Known rows, with every step that occurs
faku > paka: [-35 -13  15  -6  16  -8  -9   0   2  -3   7   3   6  18  22  16  -8 -10
 -31   9 -21   1 -12  10   6  -8 -43  -6   1   0 -20   7 -14 -15 -10   5
  18 -42 -13   2 -22  -8 -18  -4   3   5 -24  -3  -7 -11   7  -9 -22  15
  -3   2  42]
mogad > paka > mugugem > nugos: [ 13 -12 -22   6  -4   0   5 -45   5  -6   9   1  13   8 -29  -3   8 -22
  16   0 -31 -12 -10  16   1  -4   5  -6   2  24   3  -5   8  11   2   1
  57  20  16  15  -4   5   1   6 -35  -2  10  -4   2  12 -20   6  19  -6
 -11  13  -2]
mugugem > gebi: [  6  -4  -3 -14   0  -6  -2  -7 -22  -4   8   3  -2   7 -11   3 -13   8
   4  -2  12   6  11  -5   5   0 -62 -12  -3 -17 -22  -2  -7 -22  26  10
  -1 -16   5   7  37   0   4  -5  -2   2 -16 -12 -24  12  10 -17 -21  28
  -1  -6  14]
nugos > mogad > paka > fazez > feri: [-19   9  15  11  17 -13  30  23  -3  17 -46   9  -7  -3  30  -6  17  21
  17   6   5  -7  37  -6  -2   0  27   4   4  18  10 -24   0   9  15   0
  12  -6 -12   0  11  -6   7   8  16   3 -13   4   0  -1   2   6   5   2
  26   0  -2]
mogad > paka > fazez: [-57  12  10  -5  17  -4  30  10 -31  -7 -16   5   5   1  -3   4  16   5
  38  13 -12  -7  -1 -10  25  -6   7  -2   7   5 -10 -17  -8  11  11   7
  37 -22   6   0   5  -1   4   2 -23   2  -9  -5 -11  -6  -5 -15  10   6
   1   9  24]
nugos > mogad > paka > mugugem: [  2  13  -5  11   2 -10   0 -36  15  22   2   0  -7   2  -1   4   9 -34
 -14   4 -20  -2  10  10 -29   1  39   9  10  15  -1 -13  18  25 -13  -3
  63  -8  -1  -9   3  -3 -11  -3  -1  -4  17  20   9  17 -17   0  -4  -8
  10  12 -13]
nugos > faku > gebi > mogad > paka > mugugem: [  7  19  -6  10 -18   8 -18  28   6   4  17  -7 -15 -19   3   1   9 -19
 -24  10 -10  20 -15 -19 -10  11  86  15  -3  12   1   9  14  22 -17  -9
  -6  -7   6 -19 -35  -1  -7   0  17 -18  16  20  16  -6 -10  16  30 -25
  -1  -3 -26]
gebi > mogad > paka: [ -2   3   0  -5  11  -8 -31  13 -18  10 -28   2  12  -3  -4   3   7   4
   3  15  -7  11  30  -1  -1  -2 -11  17   5 -14 -11   6 -19   9   6  -8
  49 -11   1 -14 -27  -5   7  -5   6   5  27   7  -3  -6   3  10 -18   2
   7  11  29]
mugugem > nugos > faku > gebi > mogad: [ 36   8   0 -20 -16   5  12  29  -3  -5   8  -7  15   9  -5  -8 -11  29
  18  -7  -7  13 -12 -13  13   2   3   0 -13 -24  19   6  -7  -6 -13  -4
 -45  37 -22  -2 -20   6   5   5  36   3  -9  -1   8  -8  15   0  -3 -18
   0 -11 -46]
mugugem > gebi > mogad: [ 13   4   1  -8   3  -1 -18  13 -18   9  -2   4   0  -5 -10  -5 -14  11
  -7  -2  43  11  32  -5  -5   2 -58   3   1 -31  -7   6 -19 -18  23   2
 -19   2   2  -3  24 -11  17 -10   5   6  12  -4 -13  11  16  -5 -37  23
   6  -9  13]
faku > gebi > mogad: [  0  30  10 -14  -6  -2  -2  43  -6   7  21   4 -15  -5   4   6  -6  19
 -16  13   7  24  11 -17  -1   6  -6  13   2 -18  -3   9 -30  -7  -1  -4
   8  -4 -24  -7 -28  -8  -2 -14  24  -1   7   5  -1 -15  11  -6 -17  -2
   3 -13   1]
faku > gebi > mogad > paka > mugugem: [ -8  20 -10   7 -15   3 -13  21  13   4  25   2 -22 -20  -2   5   8 -19
 -25  22  -4  15   4 -12 -15   9  63  21  10  14  -2   6  -4  14  -1  -8
  36  -4   4  -6 -35  -9 -10  -7   2 -12  35  14  12  -2 -12   6  20 -15
  -6  -8   0]
gebi > mogad > paka > mugugem > nugos > faku: [ 41 -13 -12  10  -4   8 -14 -25   5   1 -21 -11  16  -8  -9 -10   6  -1
  17 -11  -6  -8  -5  14   1   0  33   6  -6   4  16   5  16  22 -15 -13
 -21  39  18  -7 -13   6  10  12  -2  -2  25   3  20  -1 -12  27  21 -24
  -8  13 -25]
nugos > faku > gebi > mogad > paka > fazez: [-40  28  11  -7  -4   7  30  58 -11 -12  -6  -4  -6 -15  18  -4  14  11
  25  10   5  15 -19 -27  26   6  83  11  -2  -8   4  -2  -5  24 -12  -3
 -27  -6  -8 -16 -27   0   3   7  15  -1   1   1   8 -21   7  -5  27 -19
   3  -1 -25]
mugugem > nugos: [  5  -8  -3 -16   4  -4  20 -27 -12  -5  -1   1  21  26 -21   0  -9  16
  25  -3 -22  -2  -5   9  10 -11 -70 -12  -7  -7   2   0  -8 -13   3   4
  18  23 -10  15  17   8   6   2  -1  11 -15 -10 -10  -5   3 -15 -15   7
  -7   6   5]
mugugem > nugos > mogad > paka > fazez > feri: [ 24  -7   4   7  12 -10  46  -8  11   7 -46   9  13  10  17 -18  14  30
  42  -5  -4 -23  18   5   5  -1  18  -3   3  20  31 -32   7   5  17   2
  -3  29  -9  16  24   1   8  13   5   8  -7  -3   4  10   4   5   8  -4
  19  -2 -22]
nugos > faku > gebi > mogad > paka: [ 10  17  -4 -10 -16   3 -14  29 -18   6  -4  -9  -5  -9  17   1   2   8
   3   9 -18  28  -2 -19   8   7  63  13  -6 -10   3  -1  -9  16  -6  -8
   2  -9  -8 -23 -35   1  -3   1  36  -5  10  14   6  -4   9  12  11  -8
   5   0 -14]
mugugem > gebi > mogad > paka > fazez: [-32   4   3  -1   8  -2  12  18 -18  -3 -22   3   6 -18  -4 -11  10  11
  30   4  40  -5  16 -17  21   2  13   1   9 -14  -2 -11 -11   4  30   4
  -9 -15  10  -8  23  -6  21  -1 -28   8  18  -8 -10   6  14  -7   6  17
   5  -8  19]
gebi > mogad: [  8   8  13  -8  19  -3 -14  22 -18  11 -18   3  -2  -2  -2   1  -1  18
 -11   7  16  14  27   4  -2  -1 -54  14   0 -23 -12  14 -19  -4  -6  -4
  -2  -7 -14  -6 -16  -7  11 -10  11   8   9   6  -7 -11   7  -2 -24   6
   6   3  20]
fazez > paka > mugugem > gebi: [  1  -5  -9   9  -6   9 -43 -25  11  -3  15   0 -18  -7   4   5 -20  -1
 -20 -23  27  -9  -9   1 -26   4 -10 -14   5   6 -13   7  24 -26  13   7
  -4 -15  31   0  56  16  -9 -12 -16  -8 -12 -15 -17  19  -2  -7  -6  25
  -6 -11  12]
nugos > faku: [  4   1  12 -10   5  -2   9   9 -29  -1  -3  -8   4  13   3  11  -6  16
  10  -8 -18  18   8   2  13  -3 -32  -9 -16  -8 -18   7  11  -1 -12   1
 -34 -14  -5  -7   2  13  -2   3  22  -2 -27  -2  -7  -9  -2  -2 -19  -3
   5   9  -2]
faku > paka > mugugem > gebi > mogad: [-18 -17   5  16   0   5 -37  14  24   0  27   3 -17 -16  12   2  -8 -26
 -63  -1  39 -10 -10  11 -13   1 -25   3   9  -3  -4  13  -7 -21   3  -1
 -46 -29   5   6   1 -19  -1  -8  -9   2   8   3  -2   9   5  -1 -12  19
  -7 -16  36]
fazez > paka: [-15   7   6  -9   9  -1 -44 -10 -14   8 -14   1   2   6  15  10 -21  37
   1 -13  -8   3   3  -1 -16  -4 -31  -6   2  -3 -19   4   7 -18   0   1
  19 -30   6 -12  23  18 -12  -9   6   0 -25 -12 -18  -8  10  -6 -22  18
   2   1  23]

Rows
[ 25  -3  -2   5   3  -5  26 -41  33  14   7   1   9  14 -16  -6  -1 -10
  -1 -12 -10 -16  -6  20 -18  -2 -28  -5   2   6  14 -11  13   7 -20   4
  12  41 -15  15  22   7   6   3   0   6   0  12  13  10 -17  -4 -15 -11
   8   4 -37] : paka > mugugem > nugos > mogad
[ 25   6  -3 -22 -23   5  30   3  -9 -18  28 -12  12  21  -5   1 -11  10
  22  -8 -31  12 -25 -12  23   1  -1 -20 -18  -8   9  -8   7  -9 -14   6
 -30  26 -17  12  -4  13  -9  10  25  -3 -33 -11  -1  -8   7 -10   9 -13
  -4  -4 -40] : mugugem > nugos > faku > gebi
[  0 -23   7  16  -4   9 -30  22  21 -10  18  -7 -19  -9  31   3  -8 -32
 -53 -12  40  -6 -18   8  -7   3   1  -5  -4  -7   0  14  17 -12  -9  -2
 -90 -21   8  -8  -1 -14  -8   1   6  -5  -3   8   6  -4  10   5   1  -1
   0 -11   6] : nugos > faku > paka > mugugem > gebi > mogad
[-22   3  11   6  15  -5  26  26 -16  -2 -37  10  -8  -3  12   2  18  22
  22  10  -4  -2  34  -5  12  -3   7   1   0  21  -8 -10  -8   0  30   3
  14 -21   9   9  -2  -4  10   3  -3  -1 -21 -16 -10 -14  -3  -1  20  11
   3   4  24] : mogad > paka > fazez > feri
[ -2   4  -5  13  12   0 -25  -3   1  13  -8   2  -9 -19 -13   2  11 -17
 -15   9   8   1  15  10 -18   1  17  22   9  11 -10  13  -2  17  -5 -12
  43  -4  14  -9 -16  -6  13  -7 -13  -5  33   9   8  -5 -18  16   6  -8
  -6  11  22] : gebi > mogad > paka > mugugem
[ 30  -5 -11 -11   0 -13  13 -56   6  19 -23   0  28  21  -7 -10  -2   6
  29   2 -36  -8  -4  15  -5  -6   3  -2   4  -3  14 -31   3  12  -6   0
  55  21 -14   1   9   4   1  13  10  11  16   4   7  22   3   1 -12   3
  16   9 -15] : mugugem > nugos > mogad > paka
[ 23  -7 -16   7  -1   2 -14 -31  11   7 -10   2  12  -5 -27  -9   9  -8
   7   6   0 -10   3  16  -8  -1   1  11   6  11  10   4  -1  15   1 -10
  28  33  10   2 -14  -6  13   1 -22   2  33   6  12  -1 -14  15  15 -12
 -10   8  -2] : gebi > mogad > paka > mugugem > nugos
[ 16  -7  -6   0   0   3  27 -23  17  -7  19   3   2  12 -28   2   1 -18
   2  -5 -12 -11  -6  15   3  -6 -54  -9  -1  14   1   9  10  -3  -9   4
   1  29   2  23  13   8   1  -1 -20   1  -8  -4  -3  -2 -16  -8   2  -6
 -20  10  -4] : paka > mugugem > nugos
[ 15  -7 -10  -3  -4  -5 -26   1 -21   8 -13   2   7  -6 -12  -7  -4   1
  11   7  24   7  20  -5   0   3  -7  10   4 -23  -9  -9 -18  -5  33  -2
  31  -9  13 -13  10  -9  14  -5  -3   1  30   3 -12  22  17   6 -14  24
   7  -2  26] : mugugem > gebi > mogad > paka
[ 22   3 -23   2 -33  11  26 -14   8 -16  30  -9  -5   5 -15   0   5 -22
  10  -1 -40   2 -43  -6   8   5  75 -12  -8  23  14  -9  19  13 -13   2
   9  21   9   5 -11  13 -15  12   0 -13  -3   1  13   0 -14   5  44 -27
 -11   3 -46] : mogad > paka > mugugem > nugos > faku > gebi
[ -3  21  -6  -9 -13  -2 -17  24  -8   9   8   2  -7 -16   0   6   2   4
  -4  21  -8  26   6 -21  -4   3  41  20   6 -11  -3   0 -27   4   9  -6
  57 -21 -11 -13 -36  -8  -2  -5  19  -5  27   8   1  -4   9   7  -1  -2
   2  -5   7] : faku > gebi > mogad > paka
[ 14   2  -5  11   0   2 -12  14   7   2  18   2 -16 -16 -12  -3  -6 -12
 -29  -3  48   2  23   2 -15   6 -43   5   3 -11  -6  13  -2 -10  15   1
 -26   0  11   0  24  -9  12 -12 -14  -1  15   3  -6  10  -3  -1 -10   8
  -4 -10   6] : paka > mugugem > gebi > mogad
[ 12   3  -7  17  -3  11 -69  -9  10   8  -2   2 -21 -21  15  -3 -16   8
 -26 -22  53 -12  13   0 -33   8 -10   3   8  -6  -6  17  14 -21  10  -3
 -30 -10  27 -13  39   8   4 -14 -19  -7  12  -6  -8  11   5   3  -8  16
  -5 -20  10] : fazez > paka > mugugem > gebi > mogad
[ 38  11  -5   0 -24  13  10  15  15 -10  28 -10 -14  -6  -8  -6  -5   1
  -8  -9   3   8 -22  -9  -2   7  31   0 -10   0  20  13   9   7 -26  -5
 -59  49 -11   1 -21   6   3   3  20  -5   0   5  19 -17  -8   3  15 -32
  -9  -9 -54] : paka > mugugem > nugos > faku > gebi > mogad
[-45 -24  20  -9  17   5  42   0   8 -33   4  -7  26  20  23  -4  -3  11
  24 -15 -13 -22 -54   6  36 -13  -6 -23 -10   0  14   2   6  -5 -27   9
 -79  -8 -11   8  -8   9  -3  18 -14  13 -49 -17   0 -21  11 -17   4  -6
  -2   8   3] : mugugem > nugos > faku > paka > fazez
[-38 -11  13  13  11   1 -14 -10  26  -5  25   2 -14   1  23  17   0 -41
 -53   4 -12  -7 -24  15 -12  -5 -24  -2   5  20 -13  14  -1 -11 -17   3
   8 -34  -3   9 -26 -13 -21  -6 -16   0 -18   3  -2 -12  -7  -9   0   4
 -10   3  28] : faku > paka > mugugem
[-18   2   4  -6  14 -11  53 -26   8   3 -29   4  30  12   5 -14   9  17
  57  -2 -15 -26 -10   1  12  -6  19  -6   6   2  20 -26   4  19  -4   7
  31  27 -11   5  26   4  12  15 -17  16   3  -2   8  15   1 -13  -1  -8
  15   7 -23] : mugugem > nugos > mogad > paka > fazez
[-31 -17  20  -5   9   0 -13  19  -6 -15   5  -9   2  20  36  15 -11 -11
 -25  -4 -22   6 -23   9  12  -8 -15  -9 -11  -5 -13   7   1  -9 -27   2
 -36 -48 -11  -8 -25  -1 -22   5  27   1 -40  -3  -2 -14  11  -2 -10   5
   5   8  23] : nugos > faku > paka
[  1  -5 -20  14 -10   0  -5 -31  -4  -4  16   1 -11  -4 -19   4  -1 -28
 -11   5   1  -4   6   3  -9   4   9  -5   3  10 -19  -5  10  -1  24   9
  39 -23  29   8  29  -2  -5  -3 -24 -11   9  -5 -13  18 -12  -3  16  16
  -9   2  12] : mogad > paka > mugugem > gebi
[-12 -28   0   6   4   3  -2 -39  36  -7  28   4   8  19   7   7  -2 -28
 -28  -4 -21 -23 -41  28  -6  -9 -32 -14   1  20   2   8   3 -14 -17   6
  -3   1  -4  21 -10  -1 -19   2 -24   2 -14 -10   4  -4  -7  -1   5   0
 -15   1  17] : faku > paka > mugugem > nugos
[ 29 -11  -5   0  -3   8  23 -35  11 -12  14 -14   7  15 -16  -3  -3  -5
   9 -22 -13  -9 -18  18   4  -4 -24 -16 -16   8   5   7  23   7 -23   2
 -44  34   3  11  15  16   5   9  -8  -1 -25  -3   8  -4 -15   0   8 -13
 -11  15 -31] : paka > mugugem > nugos > faku
[ -2  -6   0  13   9  -1  -2  42 -17   1 -42  13 -10 -18  16 -12  11  23
   8   1  59  -4  41 -15   8   6  -1   8   3  -2   7 -11 -18 -14  48  -3
 -35  -5  11   0  16 -13  25   1  -3   2   6 -14 -11   9  20   9  15  16
  13 -17  25] : mugugem > gebi > mogad > paka > fazez > feri
